Each row was made from one small tree. The marks that hang from a mark follow it in brackets, in the order of their numbers. Every link used is in the known rows. Write each row's tree.
In the rows, zero is written as 128.
Known rows
K774(K905(K637)): [153,154,136,114,137,104,88,102,148,130,97,125,139,147,118,169,149,163,121,117,100,136,130,123,112,121,147,111,103,145,158,120,127,147,131,114,176,153,131,112,132,112,71,134,140,142,173,98,111,154,104,115,109,141,126,146,126,161,145,132,138,135,137,117,82,137,176,136,118,132,102,109,109,116,136,144,156,120]
K218(K25(K624 K637)): [136,100,126,102,146,116,129,86,118,138,96,130,85,112,128,161,153,123,125,127,160,116,117,114,119,122,141,169,110,144,125,151,172,135,107,97,186,152,113,94,158,152,92,165,130,156,155,134,97,117,89,117,114,144,88,149,129,141,146,133,184,148,118,96,114,153,147,96,147,155,132,140,146,112,145,109,142,115]
K624(K25 K905(K774)): [134,97,180,117,156,146,77,92,123,128,93,149,125,133,97,164,106,143,118,141,123,116,118,109,115,90,133,90,144,186,109,124,132,135,158,117,166,163,145,115,125,152,110,120,119,160,174,107,106,126,111,126,102,126,129,148,101,181,166,125,136,174,169,105,89,137,159,152,151,95,143,130,159,98,115,168,184,120]
K905(K509): [148,139,135,122,154,125,106,102,129,135,101,154,141,136,98,132,125,165,136,130,126,130,134,141,108,131,140,129,114,150,126,142,141,144,139,130,176,112,129,126,132,123,83,122,126,126,166,126,112,119,108,142,117,113,111,139,132,143,132,128,138,133,145,97,113,116,137,121,127,121,140,127,145,111,111,145,147,127]
K218(K25(K624 K774(K905)) K314(K509)): [125,107,119,93,126,152,127,93,101,103,91,88,79,137,106,182,152,150,117,145,141,132,134,109,119,95,106,134,148,182,146,155,196,147,122,83,237,131,121,81,135,135,48,148,145,129,159,113,83,105,75,126,128,123,102,150,148,191,139,135,169,152,167,126,66,162,138,75,144,134,104,160,205,93,99,143,193,106]
K624(K905): [135,104,149,123,121,138,85,92,125,127,93,140,138,148,119,146,136,134,142,116,109,133,126,114,105,101,148,116,118,154,114,126,142,135,157,121,151,139,125,116,138,124,82,144,144,145,162,118,114,136,110,133,103,137,129,126,107,168,151,128,136,146,144,108,86,129,134,130,132,139,134,140,139,111,118,138,165,106]
K314(K218(K25(K624(K905(K637)))) K509): [122,129,116,107,122,102,113,95,127,133,91,125,93,120,132,160,168,166,103,132,146,136,140,134,115,105,157,134,123,177,140,142,187,130,134,77,198,158,134,70,144,158,72,148,138,163,170,112,75,113,98,139,95,131,108,142,172,180,140,134,154,176,184,98,85,146,180,109,142,127,109,145,153,118,115,147,198,100]
K905(K20 K509 K637): [168,183,145,154,152,95,95,96,117,130,89,164,145,126,107,148,114,190,121,132,133,144,121,154,117,147,130,127,94,149,164,154,133,149,138,135,193,138,144,119,133,132,84,117,128,147,177,121,124,125,114,146,107,104,120,150,133,131,137,123,116,128,146,85,126,128,189,117,137,83,122,109,127,106,133,155,154,130]
K637(K905(K774)): [149,106,169,99,129,137,105,88,137,133,97,118,132,133,102,160,133,133,124,124,110,126,125,115,119,116,139,102,113,184,141,126,136,146,146,123,164,136,136,139,121,118,79,137,142,124,180,117,113,133,93,125,102,115,121,141,113,150,143,146,135,143,162,121,96,136,139,131,160,96,138,119,154,103,123,133,138,140]
K905(K509 K637): [163,172,136,137,161,102,106,107,130,140,97,159,139,131,113,136,127,188,125,127,113,139,134,146,118,146,154,127,106,146,144,137,138,151,123,121,183,118,138,122,127,125,79,121,117,139,175,106,125,134,103,132,110,113,109,147,142,137,137,132,131,122,139,98,118,120,180,132,126,109,117,114,129,110,124,159,151,127]
K905(K20 K509 K637 K774): [173,197,172,150,160,104,97,89,110,132,99,165,141,124,94,163,103,201,110,146,132,137,117,153,127,157,121,105,108,173,162,154,128,151,140,134,201,132,162,121,125,144,92,94,118,149,178,118,116,127,108,131,112,82,119,159,122,139,144,133,105,131,150,92,124,137,192,127,148,50,114,92,145,95,127,175,164,146]
K314(K218(K25(K637(K905) K774)) K509): [144,102,103,53,138,141,124,77,139,121,90,107,90,121,140,191,164,126,113,117,163,119,111,126,135,136,151,126,128,184,152,126,182,150,115,70,178,133,127,82,149,158,44,154,152,126,180,129,76,113,63,111,97,141,55,146,163,152,119,162,185,181,179,114,104,140,130,88,175,140,125,134,160,92,119,113,152,85]
K905(K637 K774): [162,161,159,118,149,112,98,88,136,135,107,144,138,131,116,154,123,163,112,135,115,125,130,125,128,136,146,103,115,157,142,135,125,156,131,118,172,132,143,128,122,128,105,114,118,141,182,107,122,143,102,101,110,114,119,150,123,140,147,139,123,133,139,118,106,144,177,149,137,96,113,102,134,101,144,153,146,141]
K624(K25): [134,95,147,120,175,129,90,95,138,143,104,151,116,126,118,139,112,135,126,127,146,118,123,122,107,105,137,126,132,151,114,121,135,136,136,126,154,160,130,128,129,133,104,138,119,136,162,121,125,119,107,131,98,137,109,146,126,143,150,118,144,166,161,108,105,127,136,136,138,137,143,136,131,101,134,127,148,112]
K637(K905(K20 K509)): [159,133,161,135,142,110,95,101,116,135,84,135,147,128,105,152,123,163,136,125,129,143,112,152,107,133,122,124,86,170,160,154,147,147,150,139,179,141,141,128,135,125,62,142,151,132,169,139,117,123,107,168,94,111,126,145,123,142,126,132,125,139,165,83,112,122,150,99,150,84,143,130,154,105,116,138,147,120]
K314(K509): [145,132,119,104,143,123,99,95,128,132,105,153,126,125,110,142,124,157,134,113,129,130,140,124,101,113,144,120,127,156,135,143,145,149,152,120,165,118,134,116,141,114,80,146,131,126,163,117,118,111,100,129,110,122,101,136,143,149,131,131,137,154,182,117,104,130,120,121,130,133,131,127,144,99,133,132,147,118]
K905(K20 K637 K774): [166,183,167,137,143,116,92,78,121,124,98,152,139,121,109,168,108,172,113,134,142,141,113,134,129,134,126,109,109,162,160,149,124,147,139,133,180,146,157,127,127,140,105,109,128,149,181,118,122,125,112,113,111,100,120,160,108,137,151,137,106,133,142,108,117,151,187,142,148,67,108,97,128,94,142,156,154,143]
K624(K905(K637 K774)): [161,150,170,126,131,125,84,93,127,120,98,149,141,143,104,168,131,155,115,128,96,139,125,112,127,120,151,88,116,170,130,129,135,141,146,112,172,138,147,109,123,137,90,117,127,157,184,91,114,152,102,117,106,118,136,145,112,175,157,138,120,139,145,110,90,141,185,152,141,94,113,109,142,111,125,176,173,126]
K624(K25(K218(K314))): [144,92,127,89,169,133,99,106,131,148,104,132,95,125,127,150,128,110,124,122,166,98,143,115,99,111,134,130,152,153,123,126,151,137,122,131,191,171,142,130,123,148,96,127,137,148,165,120,131,106,101,118,80,149,118,159,144,158,136,109,183,152,129,104,112,135,146,119,138,141,146,156,135,84,126,112,168,101]
K218(K25(K637)): [155,115,118,91,155,126,100,86,122,148,100,145,93,125,122,161,136,126,131,121,159,109,117,118,122,129,146,148,125,136,121,128,158,145,117,104,171,139,116,117,160,145,92,147,132,148,161,126,115,117,95,106,107,159,80,149,128,129,139,137,174,149,115,106,120,148,156,109,141,160,130,126,139,105,134,115,140,110]
K624(K25(K20 K218(K314) K637 K774) K905): [149,70,150,94,139,164,110,89,102,86,64,132,85,127,144,210,137,92,127,89,155,104,85,87,119,109,142,111,147,176,113,150,160,132,97,97,211,184,134,87,126,199,91,134,157,169,178,119,92,134,86,93,103,150,94,159,105,209,138,117,223,163,100,97,88,161,134,90,189,130,125,163,134,81,122,135,204,48]
K774(K905): [133,127,134,104,134,130,90,96,144,129,104,119,135,150,113,168,140,144,132,115,112,121,133,121,108,103,134,112,114,147,141,129,125,146,147,125,164,140,120,120,143,109,80,141,148,130,168,121,105,139,100,123,109,140,128,138,111,165,139,129,144,145,146,115,78,133,139,129,122,146,114,126,125,118,121,136,151,122]
K314(K218 K509): [138,139,106,87,136,121,108,91,150,133,116,140,120,118,123,144,139,150,124,107,158,126,146,137,102,121,160,109,129,157,142,136,146,140,146,111,157,117,136,108,142,120,83,134,137,124,174,127,102,115,101,128,95,123,99,126,158,150,121,140,147,174,196,115,109,126,111,129,126,139,125,126,130,97,125,113,150,105]
K905(K637): [158,151,134,123,143,109,100,97,141,136,102,151,132,138,126,139,134,158,117,120,120,132,131,124,117,126,152,126,113,133,135,127,134,148,123,121,165,136,134,122,127,123,94,136,125,142,169,106,131,136,103,111,109,136,115,145,132,135,144,132,131,129,134,109,108,136,171,138,126,128,115,117,110,112,145,133,140,121]

Write each row's tree
[158,147,183,128,146,122,103,88,113,132,89,137,142,127,85,167,108,174,123,140,126,135,113,148,117,135,112,109,98,196,161,158,141,148,162,134,193,138,151,133,128,131,71,118,144,132,182,135,104,120,99,154,102,89,128,153,115,142,136,138,117,140,170,94,111,136,162,109,167,49,142,114,173,97,113,160,152,142] -> K637(K905(K20 K509 K774))
[159,61,147,80,146,147,131,89,122,98,62,108,80,117,156,209,145,97,122,86,159,104,87,96,120,118,137,117,128,180,131,146,157,142,76,91,210,186,129,105,121,181,70,148,165,143,178,126,98,136,78,91,94,146,87,164,120,180,126,130,233,159,113,103,94,160,128,77,191,124,131,155,134,75,140,114,170,64] -> K624(K25(K20 K218(K314) K637(K905) K774))
[139,97,176,115,147,141,82,83,116,108,76,158,108,116,107,202,108,137,118,114,135,102,77,96,123,103,150,89,125,186,115,146,135,140,129,94,182,176,142,107,139,176,114,127,128,171,182,109,93,131,112,107,108,130,99,153,86,191,162,127,173,178,134,95,96,160,154,121,177,99,133,116,142,92,139,164,178,86] -> K624(K25(K20 K637) K905(K774))
[153,127,182,112,128,129,98,74,121,129,91,125,139,123,104,174,121,140,125,126,134,132,108,123,120,117,117,104,108,184,160,147,133,145,159,132,174,149,147,135,127,121,84,134,154,137,176,138,111,126,104,141,98,104,124,155,97,146,144,139,120,143,166,102,104,148,149,117,162,69,139,117,156,91,128,137,143,138] -> K637(K905(K20 K774))
[148,111,145,98,159,134,107,79,114,102,75,107,112,119,130,231,120,108,136,103,159,103,89,115,122,123,97,108,133,169,162,151,135,134,111,105,199,200,153,75,132,196,89,133,164,156,174,141,87,144,79,102,105,125,88,178,105,170,147,123,187,164,135,87,89,133,136,91,180,124,106,132,100,86,134,140,170,83] -> K624(K25(K218 K637 K774(K905(K20))))
[162,108,121,88,140,158,127,80,113,112,93,122,76,136,134,168,144,115,123,136,166,118,115,98,136,130,136,146,143,143,117,137,181,153,102,98,197,114,116,104,149,155,73,139,137,142,163,119,112,106,75,92,115,157,75,146,128,153,133,147,182,136,107,117,120,161,153,101,151,153,124,142,176,87,123,116,159,96] -> K218(K25(K637 K774) K314)
[119,118,102,78,134,109,132,80,127,115,97,133,64,89,137,186,160,150,114,112,196,110,114,132,122,119,161,150,119,167,138,169,174,135,109,67,205,147,117,87,160,165,86,150,134,144,169,143,62,98,91,107,108,131,72,142,152,161,124,145,208,185,156,96,108,161,112,73,166,146,114,138,139,99,140,104,173,83] -> K314(K218(K25(K20 K624 K637)) K509)
[184,154,160,104,139,116,118,94,108,135,75,124,114,115,110,199,146,128,135,114,150,117,111,122,117,167,122,103,112,190,176,166,158,151,121,130,225,140,163,124,130,169,51,115,159,142,192,135,109,118,85,128,82,117,111,157,130,161,118,128,182,124,119,78,129,150,179,86,179,71,137,122,170,73,112,139,159,110] -> K25(K218(K314) K637(K905(K20 K509 K774)))
[142,136,112,78,150,144,116,90,138,111,95,99,109,136,117,197,159,148,121,150,158,109,122,143,136,141,136,119,131,162,151,131,164,147,106,84,201,129,123,73,144,166,58,119,141,130,180,139,61,135,68,108,114,141,70,140,141,162,126,156,188,159,137,97,92,131,142,100,142,148,107,123,145,106,95,151,179,92] -> K314(K218(K25(K637 K774(K905(K509)))))
[132,101,162,145,150,126,70,88,106,127,74,153,124,134,108,160,101,138,132,121,148,123,98,128,102,93,123,108,126,170,120,136,141,125,172,131,156,190,145,110,136,154,102,142,138,169,158,126,118,115,117,155,89,132,131,144,97,168,163,109,126,170,162,87,104,139,157,125,146,104,139,144,140,101,123,146,182,102] -> K624(K25 K905(K20))
[134,111,113,103,137,124,118,95,106,142,103,124,69,113,105,137,142,156,114,141,163,127,148,119,110,105,130,158,141,161,127,161,196,144,128,102,217,125,122,107,143,128,66,147,133,140,154,115,112,78,98,139,116,138,105,144,162,159,135,122,163,150,163,113,105,164,151,87,137,135,134,158,200,92,113,118,176,118] -> K218(K25(K624) K314(K509))
[133,100,116,66,140,156,123,65,134,99,100,116,82,110,146,204,147,124,110,123,196,106,100,125,141,120,152,138,136,151,131,138,158,144,98,73,179,140,115,97,145,170,99,125,142,143,171,152,76,119,85,81,119,141,57,143,121,151,127,157,199,169,126,111,105,158,103,98,170,145,115,135,121,97,139,108,176,79] -> K314(K218(K25(K20 K637 K774)))
[153,81,133,85,153,153,124,84,114,93,76,123,76,115,146,199,129,100,123,99,182,96,96,100,123,118,138,122,145,159,126,155,153,139,84,96,215,174,134,100,124,189,96,128,147,155,177,128,105,123,88,75,110,144,86,164,119,172,134,121,226,160,103,106,106,158,117,89,190,137,122,152,120,75,145,118,183,64] -> K624(K25(K20 K218(K314) K637 K774))
[152,91,148,94,171,105,113,105,118,133,60,135,106,105,126,192,132,136,130,93,149,99,94,133,112,137,143,123,100,180,141,155,143,141,94,103,201,188,132,113,135,177,80,139,151,145,180,135,90,132,89,121,94,129,90,163,136,161,128,124,220,163,129,72,105,130,146,78,186,108,148,137,118,103,130,136,155,76] -> K624(K25(K20 K218 K637(K905(K509))))
[161,109,113,81,164,142,126,95,113,112,86,132,81,120,135,182,128,115,125,101,163,110,115,104,114,138,133,113,163,172,132,154,165,148,96,100,214,148,151,86,133,181,76,128,141,143,172,109,108,112,70,92,97,138,72,168,154,174,126,120,205,165,146,108,112,144,137,87,172,141,122,141,146,66,134,130,161,70] -> K624(K25(K218(K314(K509)) K637 K774))
[118,104,146,115,108,148,132,71,114,67,72,97,108,124,139,221,157,129,129,101,124,129,80,94,135,109,131,122,98,168,148,180,140,144,96,88,206,156,116,71,132,163,84,158,149,140,178,132,64,161,87,87,144,122,103,155,87,196,137,140,194,154,120,102,63,159,100,78,175,133,91,135,122,107,151,136,157,87] -> K25(K20 K624 K637 K774(K905))
[151,110,122,77,152,135,135,87,138,129,88,106,104,124,132,179,160,139,117,139,155,118,115,140,143,150,150,132,113,178,144,122,174,150,103,82,186,123,120,92,139,165,47,140,142,130,181,137,69,129,62,118,97,133,68,147,152,144,120,164,184,161,147,99,105,125,143,100,171,127,132,137,160,104,101,129,159,92] -> K314(K218(K25(K637(K905(K509)) K774)))
[168,142,98,81,140,117,118,99,117,136,95,139,97,118,129,164,152,115,139,88,150,111,138,98,110,150,153,122,134,156,149,160,163,145,116,113,204,132,141,109,149,145,62,133,149,144,178,118,117,115,82,103,92,153,95,147,157,163,118,122,198,141,134,101,127,146,145,90,148,153,127,135,140,81,134,114,151,79] -> K25(K218(K314(K509)) K637)
[139,125,96,66,149,124,102,92,143,143,118,128,94,116,115,145,142,156,113,133,180,108,153,149,107,113,145,131,142,155,137,122,168,138,144,98,169,130,131,111,151,127,80,131,137,128,167,135,98,86,97,129,95,137,81,133,175,137,123,146,153,177,190,113,109,139,130,113,128,142,131,132,151,105,111,113,172,107] -> K314(K218(K25) K509)
[167,110,137,98,145,123,111,104,115,138,71,131,89,120,110,175,154,150,126,123,156,109,101,125,125,130,151,145,98,169,136,147,181,157,104,89,218,135,112,132,147,143,47,138,142,140,170,121,96,99,94,129,95,154,92,148,141,157,124,141,202,142,105,95,120,167,169,71,157,121,144,141,193,100,113,126,170,86] -> K218(K25(K20 K637(K905(K509))) K314)
[159,131,102,74,131,143,127,94,115,102,83,103,99,136,133,209,158,115,138,89,128,117,121,95,117,134,132,99,140,174,159,156,163,151,108,102,223,132,139,79,137,155,43,131,170,131,182,114,89,137,61,89,109,138,89,154,142,190,124,128,205,144,137,117,88,151,126,78,154,156,95,137,145,76,117,136,171,70] -> K25(K218(K314(K509)) K637 K774(K905))
[134,138,178,146,120,113,106,84,118,113,89,136,130,127,116,164,143,156,113,133,91,147,124,106,124,121,148,109,108,178,129,150,144,136,132,106,194,153,145,94,125,148,98,138,127,165,178,98,95,154,104,117,121,102,140,146,105,190,161,132,133,137,145,100,80,147,185,136,155,85,110,123,149,104,132,169,168,137] -> K25(K624(K905(K637 K774)))
[133,97,139,91,120,127,147,63,119,107,80,90,83,110,154,203,169,112,115,128,183,129,95,128,136,134,123,151,110,179,161,154,177,124,106,85,194,170,125,74,143,185,65,173,162,148,171,157,68,120,74,117,100,123,78,155,123,155,128,153,179,171,150,83,101,151,133,74,195,120,118,156,147,100,133,105,157,101] -> K314(K218(K25(K624 K637(K905(K20)) K774)))
[127,74,151,101,152,135,83,92,125,117,85,137,108,120,125,183,122,129,132,98,152,99,107,119,100,78,139,117,135,167,107,137,141,122,127,110,175,204,132,109,129,164,115,133,155,171,164,133,97,125,112,123,91,139,119,153,109,187,146,118,189,181,138,90,76,133,125,106,167,122,138,160,105,108,123,143,198,83] -> K624(K25(K20 K218) K905)
[137,143,110,72,133,138,103,84,139,88,98,105,95,128,131,215,148,183,98,124,159,128,119,147,133,105,139,105,127,179,163,129,164,148,107,62,211,144,128,76,137,136,63,118,150,133,182,123,62,120,76,102,121,120,75,151,162,176,128,163,172,176,178,124,67,151,150,96,149,116,77,120,131,103,126,156,210,83] -> K314(K218(K25(K20 K774(K905(K637)))) K509)
[129,111,146,133,127,131,110,110,96,139,85,130,92,141,96,139,150,155,126,163,138,132,136,122,107,106,132,153,126,174,108,150,198,131,138,105,224,133,118,99,143,146,59,138,127,154,154,114,94,100,104,162,108,135,128,136,139,182,141,119,163,135,125,87,98,149,182,91,132,125,139,171,218,113,82,149,201,114] -> K218(K25(K624(K905(K509))) K314)
